Each row was made from one walk, in order. Every step used is in the known rows, and no mark comes twice. Write each row's walk.
Known rows:
s/f/h: [-17  -1  -5  10  16  12 -10  18 -21  12  11  -5 -24  -5  13 -10 -26 -23
  -6  22  19  45  24  -2   4  13   0   5 -28  -1 -13 -23  20   5  -8  -4
  -1  46  13   3  -6 -11]
e/f/z/n/x: [-10  37 -54  19  -4 -14 -59  -3 -22  41 -56   3 -10 -28  -7  38  18 -29
 -39  22  17 -16 -15 -79  13   4  38 -17 -16  -7 -11  27  25   6 -32  27
   0   6  19   7 -27 -33]
h/r/x/n/s/f/e: [  6   8 -25   9  31  41  15  -9 -40  -4  26 -21 -32 -22 -39 -18 -18  -1
   1  -8 -21  10 -16 -15   5 -19 -64 -40  -6  62 -23  -7  -5  11  19  18
  10   2 -10   1  23   3]
r/u: [ -4  -3  33  -6  -7   2   5  38  24  23  25  -2  -3 -19  12   6  26  11
   0   8   9 -20 -43 -20  16  37 -21  18   8 -24 -25 -20  -2   9  14  -3
 -12   2 -10   6  10  15]
p/r/u: [  0   2  40 -14  -9  13   7  16  22   1  13   4  20 -10  14  19  12  -2
  17   9  14   0 -38 -18  19  31 -14  15  19 -33 -15 -11 -15  26  42  -2
  -2   2 -25  -8  10  24]
e/f/s/r/w: [ -7   8  12   1  18  -1  31  11  12  -7 -24 -11 -14  30  21 -17 -12   0
   5 -29  20  -8  28  43 -20   2   0  -5  -7 -32  -7   2 -21  -3 -15  26
  -1  -2  25  13  17   5]
x/n/z: [ 41 -18 -37 -14 -38   1 -21  -6 -19   1  33   4  26  17  -5  26  24 -19
 -18  -3  -3  12 -16  -9  -5 -35  30 -39   7   6 -18  36  -7 -11  22 -17
  17  11 -10   1 -29 -16]
p/r/x: [ -4  20  40 -16 -16 -12  38 -10   1   8  10 -21  43   9  23  20   3 -21
  20 -39   3   7 -11 -20  20 -10 -14  33  13 -13 -24   9 -34  16  22 -12
  -4   4   7  12  -9   2]
x/n/s/f/z/c: [ -7  -5 -43  13 -12   3   0 -20   8  -4 -30  -1 -10 -16 -62  33 -30   0
 -12  20  -3  -6  16 -60  -8 -25   4 -22  -4  19  21  -9  42  -6  -4 -26
  15   5  10 -16  31 -13]
h/f: [ -9 -16  12 -36  -8   7   0  -1  27 -25  16   2  -2 -22   6  19  -5   5
  -1  40  13  -7   1  61   2  10  26   8  13  -7  35 -18  -6 -32  -1  -8
 -13  -7   4  16 -17   3]
x/n: [ 14 -23 -38  -6 -23 -15   1 -20 -14  13  -4   0   8   2  -2  32  22  11
 -54  36 -10 -15  -6 -15  17 -23  30  11   2   2 -15   2   2 -24  30   3
 -16   9   6   2 -11  -4]
p/r: [  4  13   6 -20 -23  10   0 -31  -7 -31  -8  13  44   4   0  32   7 -18
  22 -10  13  23   7   4   3 -17  19   4  27 -32  12   4 -30  17  46  -6
   3  -1 -12 -15 -21  -2]
m/z/c: [-35   1 -12  12  -8  -4  -3  -1   5  10 -20   8  27  -1 -73  75   7  20
  13 -24  12 -12  11 -11 -24  -6   8   6  19 -31   1   5 -22   9  10 -49
  48 -20  13  22 -13 -21]
z/n/x: [-11  39 -56  16 -11 -15 -56   5 -37  44 -51 -13  -3 -26   3  39  20 -19
 -36  23   6 -18  -6 -52  27  16  38 -12  12 -18 -16  23   7   3 -21  27
   6   1  20  14 -32 -31]
m/z/n/s/f: [ -3 -16 -39  17  12  14 -18   6 -41  16  27 -31 -56 -28   0 -14   2 -13
   4   0  20  -1  -2 -39  -5   8 -14 -43  24  42  -5  11  -9  -4 -10   8
  20  28 -22  -1  16  16]
n/s/f/z/r/p: [ -7  16   5   3   7  33 -33   4  69 -26 -28  14  -9  -5   2 -32  -5  29
  18 -13   2 -14  16 -16 -42 -14 -19  18 -24  42  -4 -23   0   8   4  21
  -8   2 -12 -20 -14   6]
s/r: [  2   5   5  15  12   3 -12  -9  13  -9 -26  -8  -9  24  -5  -9  11  26
  -1  -4  11 -11  15  60   4  -1  -8   6  21 -35 -11  -2 -23   1   9   5
  -7   9  -5 -21 -13  -1]
x/n/s/r: [ 18 -16 -39  31   8  -1 -12 -30  -6 -20 -24 -13 -12  30  -5 -39  -1  23
 -22  17 -23  -2  11  46   9 -15 -10 -20  12  -5  -1  -3  -7 -13  19  20
   2  19 -21 -39  -5  11]
m/z/n/s/f/u: [-16  -6 -21  -4  10  -7 -17  10 -53   3  23 -30  -1 -19  35  -4 -15 -11
 -11   0  17   2  -3 -56 -37  16 -25 -11  41  25  36   3   5  10 -12  -5
  28  30   2  11  10  30]
n/s: [  9  -2 -45  17 -21  -4  -4 -20 -23 -21  22  -5   9 -10  -2 -43  15 -12
   1 -11 -24  12   1  -8   0 -15  -8 -33   5  11  21 -14   1 -19   2   8
   0   6 -11 -17 -13 -10]
f/h/r/x/n/z/c: [  3  -3 -17   7 -19   2   0   5 -10  12 -24   7  47  19 -59  51 -31  -8
  -3  -6 -15  25  14 -11   8 -21  22 -26  -4 -11  -8   8  16   8  -4 -43
  45  -6   9  12  -1 -24]
w/r/h/f: [-11 -22  48 -42   7  -2   1  18  30 -32  30  20  -4 -11  10  13   3  10
  19  52  -4  -1  -7  54  12  34  18   8  -1 -13  58  -1  21 -23  -7  -6
 -19 -42 -12  12   9  20]
r/h/f/z: [ -5  -2  17 -19  -3   2   4  -7  52 -15  11  18 -16 -10  10   5  -4  -2
   8  33   4  -4  -3  13 -10  -6  12   6 -19   4  35 -15  42 -15 -17 -18
 -26  -6   6 -10  -2 -14]
f/z: [ -1  14 -19   4 -19  -4   5 -25  34   1   3  19   4 -10   4  -6  12 -12
  -3 -11  15  -6   2 -26 -20 -25   1   1 -13  -2   3 -11  22   1  -9 -11
 -26  10  18 -23 -17 -34]
w/r/p: [-14  22  23  -6   7  14 -24  17  54  -9  15  22  30 -16  21  -5  13  27
  22 -18   0 -11  19 -16 -18   9  -3   5   6  -2   7  -6 -15  10   9  35
 -31 -31  -7 -15 -29   6]
n/s/f: [ 11 -12 -29   3   4  17 -11   1 -32  -7  32 -24 -55 -28   1 -27  -1 -16
   3   8  11   6   4 -30  -1   3 -20 -30   8  44   9  -5   5 -17  -6   8
   5  29 -20 -12  29  16]
m/z/n/s/f/w/r: [ -2 -12 -11  39  26 -24 -14 -26 -18   0  31  38  -8 -29   4 -34  -2   0
  17 -34  12 -13  -4 -48 -33  29  -1 -11  19  12  26  42 -19  38   3  35
 -11 -29 -17 -37   6  18]
n/x: [ -3  36 -42   1 -11 -10 -48   0 -20  19 -36   3  -3 -18   1  31  24 -19
 -29  22   2  -9  -1 -32  14  14  26  12  -9 -13 -10   9   9  -5  -8  15
   7   3  19   7 -24 -31]
e/f/w/r/x: [ -5   8  48  14  10 -39  29  -6   5  18  29  17  29 -11  14 -15  10 -11
   9 -56   4 -17 -27 -56  -7  12 -15  37 -16   1  -8  32 -22  23  -8  16
 -30 -29  13   4   7  10]
s/f: [  3  -5   1 -14   5  16  -9  16 -18   9  23 -19 -54 -26   1  13   8  -8
  -1   9  34  -8   3 -24   0   9  -8  -1  12  23  -8  -1  -3 -10  -4  -1
  -3  24  -6   5  25  11]
f/w: [ 15  30   0  45   3 -26 -17 -24 -23   9   5  24  -7 -22   0   0   6  13
  -4 -37 -11 -26  -1 -31 -26  -5  26  42  16 -11   6  12 -20  19  13  15
 -28 -11  11 -16 -14 -11]
f/s/r: [  1   5   8   2  18  -4 -11 -15  26 -13 -40 -20   5  21  -5 -29 -24  21
   5  -9  14 -23  18  69  -8  14  -8  -9  17 -39   3  -4 -16  14 -15  22
   6  11  23 -24 -13  12]
f/h/r: [ -7  10   8  16  20  19   4   7  -3  12 -30  44  19   9   4 -25 -29  -8
  10  -2   9  48  38  68   7  12  14   0 -17 -21 -10 -44  15  20 -35 -12
  10   9   3 -10 -17 -31]
x/n/s/f/z: [ 13 -12 -46   9  -3   8   0 -29  11  -3  14  -1 -43 -17   6 -27  -9 -19
 -16  17   9   1   1 -53 -16 -24 -12 -23 -19  48   4  -7  38  -9  -9   2
 -14  35  -4 -37  19  -6]
r/x/n/z/c: [  7  -2 -21  -4 -34  -6  -2   1  -9   9 -11  -8  42   9 -63  66  -8  -4
  -8 -10 -13   1  -1 -34   5 -28  20 -24  10  -8  -5  24   4  -2  10 -41
  36 -12  10  18   0 -17]
m/z: [-24  -6  -6   6   2  -4  -5  -3   5  18  26  13   7   6  -9  38  40  12
  14 -38  29  -9  -7  14 -37   0  -1  19  13 -19 -23  11 -51  10  16 -31
  31   1   2  20 -44 -15]
r/w: [ -8  14  -6  -6 -12  -4  42  17  -6   8  13  -4  -6   9  35   5  18 -10
   4 -29   8   0  26   8 -10 -10   7   9   6 -20 -13  -5 -19 -15   3   2
 -15 -10  19  28   8 -20]
w/r/h: [ -4  -2  46 -14   2 -16  -1  27   1  -8  28  28   9   6   4   4  37   7
  27   5 -13   1 -11  -8  16  27  -4   4  -7 -28  33  16  27   4  -4  -5
 -21 -51 -14  -1  18   6]

Which walk is each row?
[-12  11  12   9  19  14  42  26  -9  11 -17  34  -4  23  26 -14 -17 -19
   9 -25  17  41  42  43  -9   1  16   2 -31 -20 -16 -24   0   1 -29   2
   2  -3  10  22  15 -23] -> e/f/h/r/w
[ -3  -1  47 -14  -7  -4 -11  26   9 -18 -22  21  -5  22 -19   5  38  23
  20   4 -11  -8 -16  15   2  10  -5  37 -23 -17  13   1  20   2   2 -24
  -1 -36 -12  18  18   1] -> z/r/h
[ -2 -17  36 -21  15   9  -9  14  21 -34   8  -4 -28   8   6  -2  -8  22
  15  56 -18   1   0  84  17  23  10   1   4 -10  47 -13  16 -31  -6  -6
  -6 -17 -22   3   8  22] -> n/s/r/h/f
[-12  12  24  21  22   1  33  18 -18  46  -3 -16   3   1  28 -36 -35 -20
  11 -26  -2  27  10   3  28  15 -22   3  -9  18 -36 -17   1  18 -45  -4
   9  19   6  12   7  -5] -> z/n/s/f/h/r/x
[ 18 -19 -50  15 -22 -19  17 -26 -27   1  19 -20  12   3  10 -34   7 -10
 -31   8 -43   1 -13 -30  18 -24  -8 -16  -7  32  -6  -4   5 -26  13  11
  -2  14  -7 -10  -2   4] -> r/x/n/s
[ -6  -4  19  -3  -7 -11  32 -10  32   0 -10  -9  -1   5   5 -42  -3 -10
  10 -39   8 -11 -19 -27 -13  -8 -44  37 -32  39 -26  -1  -5  11 -11 -13
   1  11  11   4  17   0] -> n/s/f/z/r/x
[ -3  -5 -32  46  17  -1 -20 -19 -11  -2 -23 -19 -13  23  -7 -34   5  22
   5 -13  -3  -6   8  45  -2  -2 -14 -35  32 -17  -8  11 -30   7   1  15
  16  12 -21 -28 -22   5] -> m/z/n/s/r
[ 12 -13  -7 -15 -21 -19  28 -26 -11  17  -5 -15  30  16  16  36   4  -3
 -37  16 -16  -5 -15 -31  30 -25  14  29   4   5 -31  14 -15  -7  41  -2
 -10  13   6   7  -3   9] -> p/r/x/n
[ 37 -16 -14 -15 -21  -9  -7  -7  -4  10  20 -20  31  32   5   5  -2 -16
 -12 -18  -6   3 -18   5  -1 -23  10 -33   2   5 -30  42 -14   3   6  -7
  25  17   5   1 -21   0] -> f/s/r/x/n/z
[ 23 -32 -17 -20 -34   3 -22 -20  17 -35 -29  32  31  28 -32  -7  23   4
  -8 -12  12   1 -19  22 -30 -23  12   5 -21  13 -13  23 -16   6  27 -20
  27  -5 -10   2 -17  -9] -> x/n/z/r
[ -5  12   2   9   9   1  35  11   5  -2 -12 -11 -19  33  34 -10   7   9
   7 -25   9  -3  35  49  -9  -5  -4   8  12 -31 -18  -2 -27  -7   6  11
 -10  -3   9   7  11  -9] -> s/r/w
[  4  17  48 -19  -8   3  -6  15 -16 -16   4  10  12  18   1  38  25  -2
  34   9 -16  18  -6  -1  25   3  10  14   7 -36  22  10  12   8  24 -19
  -4 -27 -22   3  10   7] -> p/r/h
[ 17 -14  32 -20 -17  -2 -20  22   1 -19 -10  23   2  36 -21  12  37  14
  12   7 -17   3 -24  11   0  -2   6  15 -28  -5   6  23  22   1  12 -28
  15 -30 -20  15  12   3] -> x/n/z/r/h
[  5   0 -32  41  10  -1 -18 -19 -13  -7 -27 -24 -10  17  -5 -42  -1  17
  -1  -3 -10  -5  11  40  12  -4 -10 -39  31 -17  -1   3 -16   1  -1  23
   2  11 -19 -32 -13   4] -> z/n/s/r
[-14  13  -4 -20  13  35   6 -10   1 -31  27  -5   3 -28 -44  17  -6  12
   9  11 -11   0 -17  43  -5 -15 -30 -22   5  14  14 -15 -16  -4  31   8
  -8 -24   9  20 -21 -12] -> h/f/e
[ 10  -6 -33  -4 -35  -1 -14  -3 -11  -2 -16   2  40   7 -70  68  -5  -2
 -10   0  -9   3   4 -28   0 -30  30 -35  13 -14   7  22   8  -5  14 -39
  37 -13   5  10  -4 -22] -> x/n/z/c
[ -6  20 -12  -3  22  42  -2   2 -31  -7  32 -21 -33 -32 -46  13   4   2
   8 -12   3  -2 -16 -17  -7 -17 -54 -29   5  34 -17  -3 -14  11  28  12
  -2  -3   1  12   9  -6] -> s/f/e
[ -3   1  41 -10  -7  -4  -7  15  26 -19 -25  30  -9  22 -15  -4  31  17
  20   3  -8  -7 -15   4  -8   1  -8  33 -36  -9  15  -1  36   6  -4 -26
  -8 -30  -7   3  18  -7] -> f/z/r/h
[ 19 -27 -45   2   2  13 -10  -6 -38  -2  25 -25 -56 -20   2 -19  -3 -11
 -22  30   0   2   1 -37   8  -5  -9 -27   4  53   0  -2  11 -24   5  12
   4  35 -21 -13  32  22] -> x/n/s/f
[ 21 -19 -47  31 -10 -30  14 -37 -27  -3  23   0  15  -2  12 -47  -2  -4
 -26  -4 -47  -2 -14 -43   6 -14  -6 -10  -7  34   7  11   3 -10  16  26
 -12  -1  -9 -26   4  11] -> f/w/r/x/n/s
[ 13 -22  -5   3   1 -32  25 -20 -10  28  15  -1   0  -3  19   8   0   4
 -41  10 -12 -23 -17 -55  14  -1   4  30  -5  28 -24  27  -5   1  20  17
 -24   1   5  -5  19  20] -> s/f/w/r/x/n
[ -4   0  14 -25   3 -11 -12  -2  10  -8 -13   1  26 -15 -27  -2 -11 -18
  -5 -17  33 -19 -17 -13 -23   7  17 -20 -26 -19  22   4   2   2 -38  25
   7   1  42  19  -7  12] -> e/f/s
[-13  14   4   9  14  12  46  22  -5  12 -15  24  -2  23  39 -21 -21 -15
  14 -25   7  39  52  55  -6   4  11   4 -14 -23 -17 -32  -1   6 -25   0
   1  -3  14  16  10 -30] -> f/h/r/w
[-15  -5 -32  29  15   9 -13  11 -38  13  11 -15 -25 -10  14 -33 -34 -29
  -7  22   5  50  21 -15  10  11  -4 -26 -20  12  -5 -19  24   5 -15   9
   5  47   4  -5  -5  -6] -> z/n/s/f/h
[ 17 -23 -29  -3   2  12   4 -13 -36  -4  23 -31 -43 -13  10 -14 -14 -20
 -12  20  -1  10  -4 -44  13  -5 -16 -18   5  54  -6   5   2 -13  16  11
   9  36 -25 -14  36  30] -> p/r/x/n/s/f
[ -1  10  20  18   6 -16  28  -4   5  12   3 -38   4  21  19 -35   1   4
   7 -35 -16  -7  -6  15  19  -3 -40  15   7  -1 -30   0 -25  -1  -6   3
  -3  12   3  -4  -1   6] -> n/s/r/x
[ 20 -17 -47   9 -22 -12  18 -37 -27 -10  12 -16  23   8  11 -27  -1 -15
 -23   7 -40  12 -10 -29  20 -28  -5 -17  -1  27   0   1  -2 -17  27  12
   3  15 -13 -16  -3   9] -> p/r/x/n/s
[ -2  14   6  -1   6  11  48  18  -1  12 -10  21  -5  15  34 -11  -2  -6
  15 -33  12  13  41  47  -7   0   9   2   6 -17 -16 -21 -13  -3 -21  -1
  -3 -16   6  16  18 -23] -> h/r/w
[ -4  -6  16 -13  23   2 -10 -15  41 -26 -36 -20  -1  15  -2 -27 -38  23
   5  15  16 -22  17  98  -8  23   2  -8  17 -34  20  -9 -13   2 -17  23
   8   9  20 -18 -12  22] -> h/f/s/r
[ -8 -12  44 -39   1   5  -3  24  20 -21  22   2 -18  -9   8  27   4  12
  11  54  -9  -4  -6  58  17  22  23  15   1 -12  45 -13  18 -32  -7 -17
 -14 -25  -8  24   4  13] -> r/h/f
[  3  -1  33 -16 -23 -13  22   5  21   3   1  -7  36  20   0 -14  17 -10
  16 -56   7  -6 -27  -1  -9  -9 -26  32 -17  12 -37  19 -29  14  -1 -25
  15  -4  10  24  -9  -7] -> n/z/r/x
[ -5  20   3  19  33  44 -28  24  25   9 -21  15  -8   0  23 -24 -37  22
   5  12 -16  27  46  19  -3   2   4  -3 -15  29 -17 -42  11   7 -14  27
   0  16 -18 -17 -15   3] -> x/n/s/f/h/r/p
[-13  15  48   8  20  -3  35  19   0  37  -8  10  23  11  14 -13 -16 -19
   8 -34   8  27   1  11  19   7 -13  28 -34  -3 -37 -18  -2  13 -39 -13
   3   9  14  23   0 -12] -> e/f/h/r/x
[-18  -9  40 -46   4 -17  -2  19  -5 -34  24   5  36  -9  43  11 -14   3
  -3  39   1   2  -6   8 -22  34   0  22  24 -13  83  -8  30  -4 -10 -13
  -4 -20  11  17   8  33] -> w/r/h/f/u
[  7   9   9 -11 -10  28 -44  13  53 -21 -23  16  24  13  -3   2  12  33
   9 -16  -3  -9   5   4 -33 -20   6  15 -13  20 -20   2 -21   5  24  12
   6  -9 -14   1 -36   1] -> x/n/z/r/p
[ 10 -16  -7   2  -5 -22  23 -15  -1  28 -13 -26   4  25  14  17   8  19
 -47  18 -17 -22 -11  -3  28 -18   1  30   0   4 -42  10 -11 -15  23   3
 -13  17   9   3   0  10] -> s/r/x/n
[-14   5  -8   4  -6 -10  -8   2   9  27 -11 -10  -8 -21   8  17  -1  -3
  -5  25  10 -17  -8 -19  13  -2  28 -29  22  -8  15   9  23  -1 -28   2
 -25  -7   7   6 -16 -14] -> r/h/f/z/n
[ -6  -4  35 -52   4  -1  -1  -2  32 -31  -8 -12  23  -8   4   0 -45  -5
  20  27   4 -10   2  56  -3  31  22 -10   6 -25  55  -8  12   2 -23  12
  10 -14  30   9  -4  28] -> p/r/h/f/s
[ 16 -24 -32   2   4   7   3  -1 -35   8  30 -35 -53 -18   9 -19  -7 -14
 -20  21  -3   0  -6 -46  12  -4 -20 -18   0  59 -10   2   8 -23   1  10
   2  35 -16  -7  35  25] -> r/x/n/s/f
[  9  14  12  23  11 -18 -16 -25  -2  -8  10  23 -17 -30   5   3 -15  17
  -3  -2  -9 -26  -1  10 -25   7  38  44  17  -2  30   5 -16   5   9  16
 -28 -16   8  -9 -13   5] -> h/f/w
[  4   5  57  10  18 -24 -14  19 -12  -7  23  48  -4  -1  -8   5  32   9
  23 -10 -15  -5 -21 -37  -2  26   9  20 -22 -22  38  33  24  15  -4   9
 -29 -58 -16  -5  27  16] -> e/f/w/r/h
[  1  -1  45  -1  12  18  11  40  26  28   2  23  -1 -14  11  -9   7  15
  10   4  14  -7 -27  19  19  46 -18  11   8 -20 -26 -35   3  21 -10  -4
   1  -5 -22  -4  21  11] -> h/r/u
[ -7 -13  49 -29  16   8  -7  21  28 -28   3  -2 -28   8   6  17  -4  26
  13  57  -6  -6   0  86  18  25  15  15   7 -21  40  -9  13 -28  -5 -10
 -11 -19 -14  10   6  20] -> s/r/h/f
[-19  16 -21   9 -21  -5   5 -15  26  -2 -37  13  24 -12 -64  46 -13   2
   2  -6   2  -9  17 -40 -11 -25  10  -6   1 -19  20 -13  28   3  -9 -37
   7 -13  25  -5   4 -34] -> f/z/c
[-11  14  43   5  22   2  38  22  -2  41  -1  -5   4   6  27 -21 -28 -16
  11 -27   7  25  12  16  22  15 -23  28 -18   9 -42 -21  -2  17 -38 -14
   4  18  13  15   9  -8] -> s/f/h/r/x
